What can hang from each mark
bepu: govur lome sesu
mebos: lufe
sesu: lafumi
lufe: lome
lome: bepu lufe nusevef
lafumi: lome sesu
nusevef: sesu
govur: lafumi nusevef paro

Every row comes from one small tree of marks. The marks that hang from a mark follow it in brackets, in alphabetical order. Every link used is in the known rows. Which tree was each row made from?
Known rows
mebos{lufe{lome{bepu{govur} nusevef}}}: [-33, -19, -13, 13, -30, 46, 30, -54, -62, -45, -11, 48, -61, 22, -5, 3, -57, -8, -38, -62, 7, 0, -18, -15, 58, 18, 42, 17]
govur{lafumi nusevef paro}: [-48, -22, 37, -68, -11, -4, -16, -88, -20, -13, -40, -12, 8, 1, -22, 12, -44, -64, -15, -18, 2, -6, -48, 22, 29, -2, 50, 14]
lafumi{lome{bepu nusevef} sesu}: [-14, -45, -17, 11, -59, 26, 27, -24, -38, 7, 7, 41, -47, -7, -6, -10, -36, -26, -27, -29, 21, 2, -22, -37, 22, -1, 55, 4]
lufe{lome{bepu{govur sesu} nusevef}}: [-34, -41, -37, -2, -48, 29, -11, -60, -53, -18, -45, 51, -62, 11, -13, -2, -49, -5, -32, -43, 24, -8, -18, -18, 55, 8, 13, 11]
nusevef{sesu{lafumi{lome{bepu}}}}: [-52, -17, 1, 27, -72, -24, 19, -5, -18, -11, -5, 14, -48, 27, -34, 4, -10, -39, -4, -6, 37, 2, -41, 26, 31, -2, 59, 12]
lufe{lome{bepu{govur{lafumi}}}}: [-33, -36, -7, -10, -36, 14, 9, -53, -28, -24, -29, 20, -23, 38, -15, -4, -49, -14, -23, -5, 6, 30, -39, 19, 52, -3, 38, 18]
lafumi{lome{bepu{govur} lufe} sesu}: [-18, -39, 11, 9, -74, 27, 46, -26, -49, -31, 3, 41, -45, 31, 3, -13, -25, 9, -15, 15, 30, 7, -33, 17, 42, -5, 68, 45]
govur{nusevef{sesu{lafumi{lome}}} paro}: [-54, -19, 35, -35, -49, -26, 7, -49, -16, -2, -35, 5, -35, 3, -35, 0, -16, -76, -9, -19, 41, -14, -51, 40, 22, 16, 59, 9]
mebos{lufe{lome}}: [-54, -13, 14, 9, -3, -15, 36, -57, -42, -46, 31, 23, -37, 28, -15, 2, -34, -32, -15, -54, -1, -21, -21, 22, 91, -26, 59, 29]
lufe{lome{bepu}}: [-32, -25, 1, 2, -26, 14, 11, -41, -32, -30, 7, 21, -42, 31, -18, 14, -35, -38, -17, -51, 12, 9, -12, 15, 61, 3, 39, 14]
nusevef{sesu{lafumi}}: [-71, -12, 16, 15, -57, -49, -1, -23, -2, -28, -2, 2, -26, 8, -30, 14, -7, -52, 0, -23, 16, -14, -37, 41, 61, -21, 38, 32]
sesu{lafumi{lome{bepu}}}: [-33, -24, 19, 18, -59, -14, 32, -34, -29, -11, 16, 1, -31, 23, -17, 18, -12, -35, -10, 4, 20, 6, -39, 28, 22, 0, 64, 14]
sesu{lafumi{lome{bepu{govur} lufe}}}: [-28, -20, 26, 19, -78, -1, 54, -38, -51, -42, 8, 13, -45, 48, 1, 17, -14, -9, -23, 23, 27, 10, -37, 53, 29, 16, 71, 43]
bepu{govur{lafumi{lome} nusevef} sesu}: [-43, -52, -6, -47, -30, -12, -14, -86, -56, 1, -63, 21, -20, 11, -15, -36, -32, -13, -7, 36, 29, -28, -50, 20, 38, -26, 52, 17]
lufe{lome{bepu{sesu}}}: [-48, -35, -29, 10, -28, -4, -12, -42, -47, -24, -11, 31, -42, 27, -35, 2, -30, -18, -4, -42, 18, -12, -20, 2, 70, -13, 32, 12]
govur{lafumi{lome{lufe}} paro}: [-41, -16, 48, -21, -44, -18, 47, -61, -20, -18, 3, 4, -16, 48, -11, 6, -47, -42, -38, 16, 16, 6, -49, 43, 37, -8, 83, 45]
lome{bepu{govur} nusevef{sesu}}: [-48, -19, -16, 0, -66, 44, -18, -32, -25, -21, -56, 44, -61, -4, -20, 6, -43, -32, -28, -39, 35, 0, -13, -5, 40, 8, 21, 23]
mebos{lufe{lome{bepu{govur}}}}: [-50, -14, 2, 9, -22, 35, 29, -50, -54, -51, -3, 37, -46, 31, -17, 0, -40, -7, -17, -43, 11, 4, -29, 15, 71, -4, 54, 24]
lome{bepu lufe nusevef}: [-26, -13, 1, 10, -45, 23, 21, -38, -58, -47, 11, 21, -47, 33, 4, 27, -43, -22, -42, -47, 3, -14, 4, 0, 40, 23, 44, 46]
bepu{lome{lufe nusevef}}: [-51, -19, 4, 3, -30, -21, 16, -55, -61, -37, 10, 30, -68, 41, 23, 31, -48, -15, -52, -41, 8, -11, 4, 16, 41, -9, 57, 66]
sesu{lafumi{lome{bepu lufe}}}: [-30, -19, 19, 27, -63, -24, 56, -26, -55, -38, 38, 1, -38, 56, -4, 19, -14, -19, -18, 8, 17, -2, -31, 46, 30, 11, 79, 43]
mebos{lufe}: [-67, -1, 28, 4, -12, -9, 23, -63, -36, -52, 21, 15, -23, 2, -19, 13, -26, -34, -10, -38, -6, -30, -27, 22, 75, -35, 62, 39]
sesu{lafumi{lome{bepu{govur} nusevef}}}: [-21, -33, 4, 8, -79, 21, 33, -47, -40, -7, -20, 21, -53, 7, -2, 15, -31, -25, -36, -5, 24, 11, -38, 7, 9, 22, 44, 16]
nusevef{sesu{lafumi{lome{bepu lufe}}}}: [-43, -9, 6, 39, -76, -32, 42, 3, -41, -42, 15, 12, -52, 59, -19, 1, -13, -19, -15, 1, 36, -6, -32, 44, 36, 14, 72, 36]
govur{lafumi{lome sesu} nusevef paro}: [-28, -48, 27, -57, -34, -5, 13, -69, -22, 15, -24, 7, 4, -4, -20, -23, -40, -49, -7, 7, 15, -2, -62, 1, 19, -12, 68, 3]

Write each row's tree
[-43, -27, 7, -20, -33, -36, 20, -30, -51, -30, -13, 14, -34, 58, -11, -37, -34, -34, -18, 13, 27, -30, -28, 39, 43, 0, 76, 36] | govur{lafumi{lome{lufe}} nusevef{sesu}}
[-36, -17, 11, -31, -56, 53, -10, -77, -16, -6, -64, 18, -18, -4, -20, 25, -67, -36, -44, -18, 6, 27, -48, -8, 10, 15, 35, 15] | lome{bepu{govur{lafumi paro}} nusevef}
[-58, -27, 40, -79, -15, 22, -30, -103, -37, -13, -68, 20, -45, -6, -8, 31, -47, -43, -20, -26, 31, 7, -34, 34, 25, -4, 51, 37] | bepu{govur{nusevef paro} lome}
[-50, -12, -2, 20, -11, 13, 29, -38, -54, -54, 25, 24, -44, 40, -22, 2, -37, -18, -15, -56, 0, -5, -21, 4, 72, -4, 60, 17] | mebos{lufe{lome{bepu}}}
[-54, -8, -34, 36, -24, 18, 17, -13, -51, -44, -6, 45, -71, 37, -28, -13, -52, -21, -29, -83, 12, -16, -13, -26, 67, 15, 45, 10] | mebos{lufe{lome{bepu nusevef{sesu}}}}
[-29, -28, 12, -48, -28, 48, -24, -69, -51, -37, -50, 11, -29, -7, -9, 9, -30, -34, -7, -20, 20, -3, -19, 21, 32, 9, 40, 22] | lome{bepu{govur{nusevef}}}
[-77, -31, -3, 12, -56, -61, 6, -68, -64, -47, -19, 21, -48, 46, 4, 23, -18, 21, -12, 13, 14, -15, -36, 54, 51, -30, 52, 75] | bepu{govur lome{lufe} sesu{lafumi}}
[-53, -17, -14, 13, -39, -6, -3, -41, -64, -54, 0, 22, -37, 37, -24, 11, -26, 0, -8, -19, 9, -30, -13, 20, 62, -15, 46, 45] | lome{bepu{sesu} lufe}
[-30, -31, 21, 12, -60, -28, 42, -54, -30, 2, 14, 12, -38, 1, 0, 17, -21, -50, -36, -18, 14, -12, -31, 12, 28, 4, 54, 20] | sesu{lafumi{lome{nusevef}}}
[-27, -47, -12, -38, -39, 23, -15, -52, -47, -22, -44, 14, 7, 0, -11, -26, -34, -6, 3, 9, -1, 10, -49, -7, 25, -10, 38, 11] | lome{bepu{govur{lafumi{sesu} nusevef}}}
[-38, -33, -14, -31, -31, 34, -23, -31, -44, -33, -57, 34, -59, 27, -19, -18, -38, -33, -6, -42, 43, 1, -16, 19, 58, 21, 30, 8] | lufe{lome{bepu{govur{nusevef{sesu}}}}}
[-36, -23, -15, 13, -60, 24, 3, -11, -30, 0, -23, 43, -74, 12, -23, -6, -38, -43, -31, -37, 43, -9, -12, -15, 31, 11, 48, 10] | lafumi{lome{bepu nusevef{sesu}}}
[-35, -27, 30, -26, -45, 4, 25, -74, -9, 21, -25, 13, -20, 4, -14, 11, -61, -64, -49, -12, 15, 3, -45, -4, 18, 3, 61, 12] | govur{lafumi{lome{nusevef}} paro}
[-73, -23, -8, 7, -62, -34, -9, -44, -21, -10, -48, 37, -68, 12, 3, 19, -35, -18, -32, -25, 31, 2, -33, 19, 30, -10, 33, 43] | bepu{govur lome{nusevef{sesu{lafumi}}}}
[-44, -27, 47, -42, -54, 12, 20, -85, 0, 11, -46, 15, -15, 3, -20, 5, -45, -46, -32, 25, 28, 22, -63, 33, 29, -19, 65, 26] | bepu{govur{lafumi{lome} paro}}
[-63, -27, -24, 30, -45, -70, 5, -58, -74, -34, 6, 23, -54, 46, 10, 24, -32, 5, -34, -23, 4, -33, -18, 17, 41, -13, 46, 58] | bepu{lome{lufe nusevef} sesu{lafumi}}
[-22, -31, -14, 5, -29, 24, 15, -39, -38, -19, 2, 28, -56, 22, -6, 16, -48, -38, -37, -68, 10, 6, -3, -16, 47, 23, 32, 8] | lufe{lome{bepu nusevef}}
[-63, -12, -16, 25, -19, -9, 21, -29, -41, -39, 6, 46, -64, 24, -20, -14, -45, -36, -33, -81, 13, -30, -15, -8, 84, -4, 44, 23] | mebos{lufe{lome{nusevef{sesu}}}}
[-27, -28, -25, 20, -53, 7, 23, -38, -77, -26, -3, 40, -63, 39, -8, 0, -38, -3, -35, -18, 25, -33, -8, -11, 35, 8, 57, 30] | lafumi{lome{bepu{sesu} lufe nusevef}}
[-57, -22, 18, 18, -65, -46, 24, -20, -7, -6, 1, 10, -38, 16, -26, 0, -5, -51, -10, -2, 37, -12, -44, 42, 49, -22, 59, 27] | nusevef{sesu{lafumi{lome}}}
[-32, -36, -42, 13, -32, 8, -9, -48, -58, -18, -19, 41, -55, 20, -21, 2, -43, -18, -27, -61, 13, -19, -10, -26, 59, 10, 22, 5] | lufe{lome{bepu{sesu} nusevef}}
[-38, -26, 15, -33, -41, 30, 3, -70, -11, -13, -49, 15, -19, 28, -28, 12, -61, -35, -28, -14, 15, 44, -53, 17, 36, 10, 44, 12] | lufe{lome{bepu{govur{lafumi paro}}}}
[-76, -25, -11, 6, -27, -50, -9, -59, -68, -42, -2, 28, -57, 46, -3, 18, -32, 4, -18, -14, 19, -28, -11, 34, 62, -42, 64, 69] | bepu{lome{lufe} sesu}
[-43, -16, 2, 16, -7, -3, 41, -60, -51, -40, 26, 31, -47, 20, -4, 4, -46, -35, -40, -75, -4, -23, -11, -9, 74, -2, 50, 24] | mebos{lufe{lome{nusevef}}}
[-72, -35, -28, 16, -41, -64, -16, -61, -53, -7, -19, 22, -47, 12, -4, 25, -28, -10, -22, -29, 6, -23, -31, 2, 32, -24, 37, 36] | bepu{lome{nusevef} sesu{lafumi}}
[-38, -20, 8, 16, -57, -9, 37, -21, -42, -22, 2, 36, -72, 36, -3, -4, -36, -38, -44, -29, 38, -31, -6, 17, 52, 4, 58, 45] | lafumi{lome{lufe nusevef{sesu}}}
[-49, -26, -11, 24, -54, -48, 18, -23, -16, -17, -1, 24, -50, 26, -14, 3, -27, -49, -29, -62, 16, -10, -23, 10, 63, 10, 22, 19] | lufe{lome{nusevef{sesu{lafumi}}}}
[-69, -48, -23, -50, -13, -33, -49, -93, -63, -14, -76, 23, -32, 19, -5, -15, -43, 4, -7, 17, 15, -16, -43, 19, 36, -38, 44, 36] | bepu{govur{lafumi nusevef} lome sesu}
[-55, -25, 25, -54, -30, -9, -8, -56, -14, 8, -55, 8, -22, 16, -34, -22, -43, -69, -15, -1, 38, -8, -55, 22, 27, -2, 66, 4] | govur{lafumi{lome} nusevef{sesu} paro}
[-28, -46, -12, 5, -54, -4, 26, -23, -23, 4, 5, 20, -10, 18, -19, -27, -32, -11, -9, 19, 10, 19, -49, -12, 27, -27, 69, 8] | govur{lafumi{lome{bepu} sesu}}
[-50, -31, -28, 28, -45, -39, 1, -38, -45, -29, 1, 14, -31, 35, -31, 9, -16, -14, 1, -30, 10, -5, -38, 11, 58, -6, 33, 8] | lufe{lome{bepu{sesu{lafumi}}}}
[-28, -40, -2, 7, -56, 13, 24, -20, -30, -4, 11, 30, -31, 3, -20, -10, -20, -24, -4, -5, 27, 7, -32, -8, 35, -20, 62, 12] | lafumi{lome{bepu} sesu}
